What can hang from each mark
K_709: K_56 K_578
K_166: K_259
K_466: K_56 K_456
K_456: K_418 K_466
K_56: K_160 K_259 K_418 K_709
K_578: K_259
K_160: K_56
K_856: K_259 K_418
K_500: K_56
K_259: K_166 K_578 K_856

In the rows, zero is written as 128.
Known rows, with every way that one mark hangs from another
K_500[K_56[K_259 K_709]]: [120 136 168  98 119 123 128 145 133 135  94 129  97 148 163 131  67 114
 161 146 139  61  96 119 120 116 134 139 130 121 155 138 131 128 124]
K_160[K_56[K_259 K_418 K_709]]: [117 133 177  94 103 128 106 121 131 134 114 147 112 152 171 116  68 120
 122 175 153  49 105 132 116 112 149 127 117 118 150 130 139 128 126]
K_456[K_466]: [126 116 123 134 127 127 140 123 120 142 130 132 132 131 119 130 138 133
 134 129 126 119 139 123 116 128 120 133 138 123 132 123 135 126 121]
K_466[K_56[K_160] K_456]: [129 116 154 130 130 122 150 115 126 142 117 125  92 125 123 115 136 168
 129 136 134 115 144 104 112 134 106 122 142 124 148 132 138 148 138]
K_456[K_418 K_466[K_56[K_259]]]: [129 113 145 139 118 126 150 113 119 164 124 131 112 140 135 129 163 140
 118 127 134  98 136 109  95 126 118 134 153 119 154 121 135 137 112]
K_166[K_259]: [139 129 110 122 131 129 140 118 133 115 128 131 147 125 140 137 145 125
 141 116 132 111 127 138 133 123 120 122 129 126 135 122 134 115 139]
K_466[K_56[K_160 K_259 K_709] K_456]: [121 122 182 114 125 122 143 110 134 132  98 137  80 145 156 115 103 158
 142 158 148  69 122  96 106 122 114 128 141 126 178 134 146 138 146]
K_259[K_166 K_578]: [128 141 128 147 137 108 115 101 140 103 110 129 159 115 127 143 126 114
 105 113 145 140 126 131 146 131 118 135 122 118 151 124 133  92 134]
K_259[K_166 K_578 K_856]: [137 147 108 154 128 100 106  98 144 106 106 140 177 112 141 149 119 114
 103 122 154 115 124 143 151 128 114 129 122 128 166 119 142  88 147]
K_456[K_418 K_466[K_56[K_709]]]: [140 104 146 142 128 117 148 118 114 155 121 133 104 137 125 124 147 146
 139 134 133 100 138 117  99 123 112 137 149 124 161 125 149 142 125]
K_466[K_56]: [134 130 139 135 132 125 130 125 128 134 117 122 113 122 130 121 149 142
 122 123 129 138 132 131 124 130 122 123 134 124 133 126 122 141 129]
K_160[K_56[K_418 K_709]]: [127 125 163 103 111 124 108 128 124 133 121 142 115 140 150 113  75 128
 126 166 144  75 117 139 121 117 143 125 116 119 137 132 142 136 129]
K_259[K_578 K_856]: [132 141 116 145 125 113 112 112 135 115 122 138 159 117 145 139 109 123
 115 134 142 114 123 135 142 128 117 128 127 131 151 121 136 106 148]
K_56[K_160 K_418 K_709[K_578]]: [137 123 166  99 118 128 121 122 123 104 110 137 122 149 149 105  31 134
 135 168 140  95 115 117 124 115 128 138 127 123 151 141 161 126 145]
K_500[K_56[K_259[K_856]]]: [128 145 135 112 109 120 125 143 135 146 102 134 126 136 166 139  84 117
 143 142 141  59 104 132 126 120 130 129 132 129 151 130 129 124 126]
K_709[K_56[K_418]]: [132 125 138 113 119 124 130 125 117 140 120 141 138 139 145 117 132 144
 103 149 130 123 139 139 120 125 130 123 125 110 134 132 139 135 141]
K_856[K_259[K_166] K_418]: [148 131 131 148 132 120 125 100 134 134 119 126 176 120 147 146 155 134
 118 103 137 142 138 121 136 124 142 118 131 118 126 125 111 101 120]
K_709[K_56 K_578[K_259]]: [132 140 126 124 135 120 127 112 128 106 123 149 160 105 156 123 127 137
  94 129 131  94 107 147 135 121 122 143 135 103 159 129 157 109 177]
K_56[K_160 K_259 K_418]: [120 129 157  97 106 138 132 121 131 133 117 137 118 162 154 117  65 137
 127 167 138  83 126 111 111 122 134 128 128 127 141 138 137 122 124]
K_500[K_56]: [128 130 142 114 124 123 134 150 125 144 112 118 109 127 130 130 100 124
 147 125 124 110 118 127 126 128 126 133 130 119 124 135 123 138 115]
K_259[K_166 K_578 K_856[K_418]]: [140 147 121 160 134 102 109  96 132 114 119 137 191 113 156 158 114 121
  99 120 149 124 126 135 144 132 123 124 130 123 153 122 126  91 141]
K_500[K_56[K_418 K_709[K_578]]]: [137 128 164  93 113 124 116 145 117 129 107 125 116 141 153 114  39 115
 141 152 138 101 104 125 128 115 134 140 126 116 139 140 142 135 125]
K_259[K_166 K_856]: [143 141 100 144 124 108 114 112 140 120 109 140 165 119 139 144 133 121
 116 125 148 101 126 148 141 123 123 124 125 134 159 120 144 105 139]
K_456[K_418 K_466]: [133 103 120 141 123 125 151 121 112 157 141 132 130 134 111 134 152 136
 129 125 125 112 143 113 105 128 119 137 146 124 137 125 145 133 113]
K_160[K_56[K_259 K_418]]: [116 134 162  99 101 133 111 122 129 144 125 140 123 142 159 117  92 123
 105 160 146  71 116 131 117 119 148 123 120 115 130 128 128 129 116]
K_578[K_259]: [125 136 104 127 127 130 129 124 136 127 144 141 143 121 142 135 123 132
 123 130 129  96 117 141 127 128 129 135 130 128 141 128 137 109 146]
K_166[K_259[K_856]]: [147 135  89 129 124 121 130 115 137 117 124 141 165 122 155 143 137 126
 141 126 141  85 125 151 137 119 117 117 130 136 150 117 144 109 152]
K_466[K_56[K_709] K_456[K_418]]: [137 105 147 137 127 115 146 115 116 158 130 129  93 130 128 123 160 154
 129 134 140 109 136 105 105 128 112 128 144 129 164 128 145 153 132]
K_56[K_160 K_259[K_166] K_709]: [126 137 166 114 127 114 127 107 148 101  81 143 121 150 155 132  71 125
 142 149 154  55 107 118 125 116 126 139 126 126 181 135 156  99 142]
K_856[K_259[K_166 K_578] K_418]: [142 137 140 158 137 113 117  86 137 118 116 125 188 113 151 151 143 127
 107 100 143 156 137 115 145 128 133 123 128 112 134 124 110  84 128]
K_500[K_56[K_259 K_418]]: [119 134 153  91 102 134 127 146 126 158 115 126 112 155 158 126  73 117
 135 151 136  90 115 120 116 122 140 129 127 120 129 136 120 131 103]
K_466[K_456]: [123 117 124 130 125 125 138 120 123 144 139 129 121 123 122 129 152 141
 124 129 133 130 138 111 122 132 120 125 133 128 135 125 131 136 128]

Rows
[121 130 152  98 107 134 117 123 131 133 119 142 120 164 168 121  77 119
 132 168 147  86 115 122 116 115 143 130 123 131 153 132 136 122 126]
K_56[K_259 K_418 K_709]
[140 150  76 143 123 110 115 108 149 119 124 154 180 113 153 150 126 125
 109 127 149  71 115 161 141 124 123 131 127 136 172 120 153  86 157]
K_578[K_259[K_166 K_856]]
[137 126 180  86 113 124 127 144 120 119  94 127 103 147 151 107   4 130
 154 164 138  77 105 116 123 115 126 143 129 114 147 149 155 136 134]
K_500[K_56[K_160 K_418 K_709[K_578]]]
[123 145 152 122 120 108 113  93 136 116  94 147 168 137 164 135 120 121
  77 142 155 110 126 133 134 123 126 131 120 101 170 128 142  90 144]
K_709[K_56[K_259[K_166 K_578] K_418]]
[123 125 162 126 126 124 135 115 129 140 102 138 103 146 154 123 125 136
 140 146 142  83 122 118 105 118 121 135 143 122 168 122 138 128 131]
K_456[K_466[K_56[K_259 K_709]]]
[115 147 163 119 109 113  98  95 141 119 107 141 154 129 157 133  92 109
  83 146 163  84 113 135 136 122 137 129 113 106 155 124 131  93 120]
K_160[K_56[K_259[K_166 K_578] K_418]]
[120 132 170  83 102 133 140 144 128 148 101 128  98 161 156 119  36 134
 146 163 135  65 115 109 110 123 132 132 130 119 136 145 132 132 111]
K_500[K_56[K_160 K_259 K_418]]
[116 139 180 119 133 114 136 103 137 102  88 146 130 133 159 125  95 141
 110 147 139  79 117 113 125 125 114 137 132 101 168 136 147 106 165]
K_709[K_56[K_160 K_259[K_578]]]
[141 142  97 138 128 114 123 102 141 102 121 141 176 115 158 148 126 119
 129 123 147  96 123 146 147 123 109 122 128 130 158 116 143  93 160]
K_166[K_259[K_578 K_856]]
[121 140 156 110 105 120 104 107 138 134 110 141 141 137 155 128 102 115
  95 148 157  73 116 139 126 118 145 124 116 112 146 125 133 110 113]
K_160[K_56[K_259[K_166] K_418]]
[127 134 185 112 128 124 134 118 139 116  86 136  86 149 161 114  79 147
 146 157 144  66 111 113 111 118 122 133 136 126 171 136 144 130 147]
K_466[K_56[K_160 K_259 K_709]]
[132 122 155 105 120 123 142 123 121 130 107 145 124 146 144 110  95 159
 115 161 129  98 139 127 114 126 122 126 128 109 141 142 152 135 149]
K_709[K_56[K_160 K_418]]
[134 136 125 110 120 126 123 115 122 120 133 151 165 121 162 117 108 138
  85 147 135 100 116 148 129 120 129 138 130 104 152 132 157 113 168]
K_709[K_56[K_418] K_578[K_259]]
[140 131 165 128 136 120 114 119 126 106 103 126 114 120 146 111 104 131
 125 132 140 125 111 129 131 117 122 136 135 120 156 127 142 136 149]
K_466[K_56[K_709[K_578]]]
[140 146 159 126 121 117 105 112 135 110  92 142 130 129 182 120  89 123
 121 150 156  74  97 134 130 109 126 132 137 130 184 121 148 122 159]
K_466[K_56[K_259[K_856] K_709[K_578]]]
[143 149  87 149 127 111 117 107 137 128 139 151 195 114 168 160 121 131
 105 125 144  77 118 154 134 128 132 127 134 130 159 123 137  90 152]
K_578[K_259[K_166 K_856[K_418]]]
[133 114 131 128 115 130 137 120 114 162 129 129 120 140 128 115 138 149
 119 143 131 135 154 128 105 129 121 124 140 120 131 123 129 141 114]
K_456[K_466[K_56[K_418]]]
[132 115 146 117 116 124 129 118 118 155 128 132 100 141 143 113 127 154
 125 156 144 124 142 117 110 126 121 120 131 129 152 129 136 150 131]
K_466[K_56[K_418 K_709] K_456]
[137 146 123 119 108 108 114 104 136 133  94 159 174 142 177 136 124 129
  87 155 158  71 125 151 128 116 131 121 123 116 178 124 153 103 148]
K_709[K_56[K_259[K_166 K_856] K_418]]
[123 119 162 110 108 133 146 114 123 154 110 136 104 159 147 111  95 154
 127 162 137  87 142 109  95 124 120 129 144 119 150 131 139 133 119]
K_456[K_466[K_56[K_160 K_259 K_418]]]
[134 132 142  97 117 130 123 118 131 103 125 151 136 142 163 112  30 138
 128 169 142  64 104 130 123 115 129 146 129 124 164 141 171 107 164]
K_56[K_160 K_418 K_709[K_578[K_259]]]
[115 136 179 106 119 122 111 121 137 120 105 144 107 136 163 123  88 119
 131 155 149  42  97 129 122 113 143 132 123 117 156 128 139 125 136]
K_160[K_56[K_259 K_709]]
[134 132 166 107 128 118 121 145 123 114  97 123 111 125 146 121  57 113
 151 134 135  95  95 124 134 116 127 146 131 114 146 137 143 132 134]
K_500[K_56[K_709[K_578]]]
[130 110 164 132 119 124 161 110 121 154 111 133  99 147 132 122 129 156
 130 140 133  71 137  99  89 126 110 137 156 118 161 129 148 135 120]
K_456[K_418 K_466[K_56[K_160 K_259]]]
[130 147 135 117  97 112  97 106 140 136 107 152 159 134 170 134  96 116
  93 158 166  44 113 152 130 115 143 119 117 122 161 120 144 106 126]
K_160[K_56[K_259[K_166 K_856] K_418]]
[132 120 156 100 115 128 130 127 127 123 114 139 109 160 146 112  49 143
 147 172 138  87 127 119 115 120 128 131 124 131 146 142 152 129 138]
K_56[K_160 K_418 K_709]
[132 111 164 109 117 123 141 117 121 146 115 134  86 149 142 105  93 168
 137 168 145  98 142 106 105 126 113 123 135 128 160 138 149 150 140]
K_466[K_56[K_160 K_418 K_709] K_456]
[111 139 185 102 109 121  99 109 134 119 111 146 124 144 173 121  56 113
 111 172 158  62 102 126 125 116 141 133 115 112 157 129 138 110 134]
K_160[K_56[K_259[K_578] K_418 K_709]]
[146 141 113 151 128 109 117 110 130 129 123 138 180 121 154 153 127 127
 111 123 143 112 129 140 135 128 131 120 132 129 146 123 128 109 133]
K_259[K_166 K_856[K_418]]
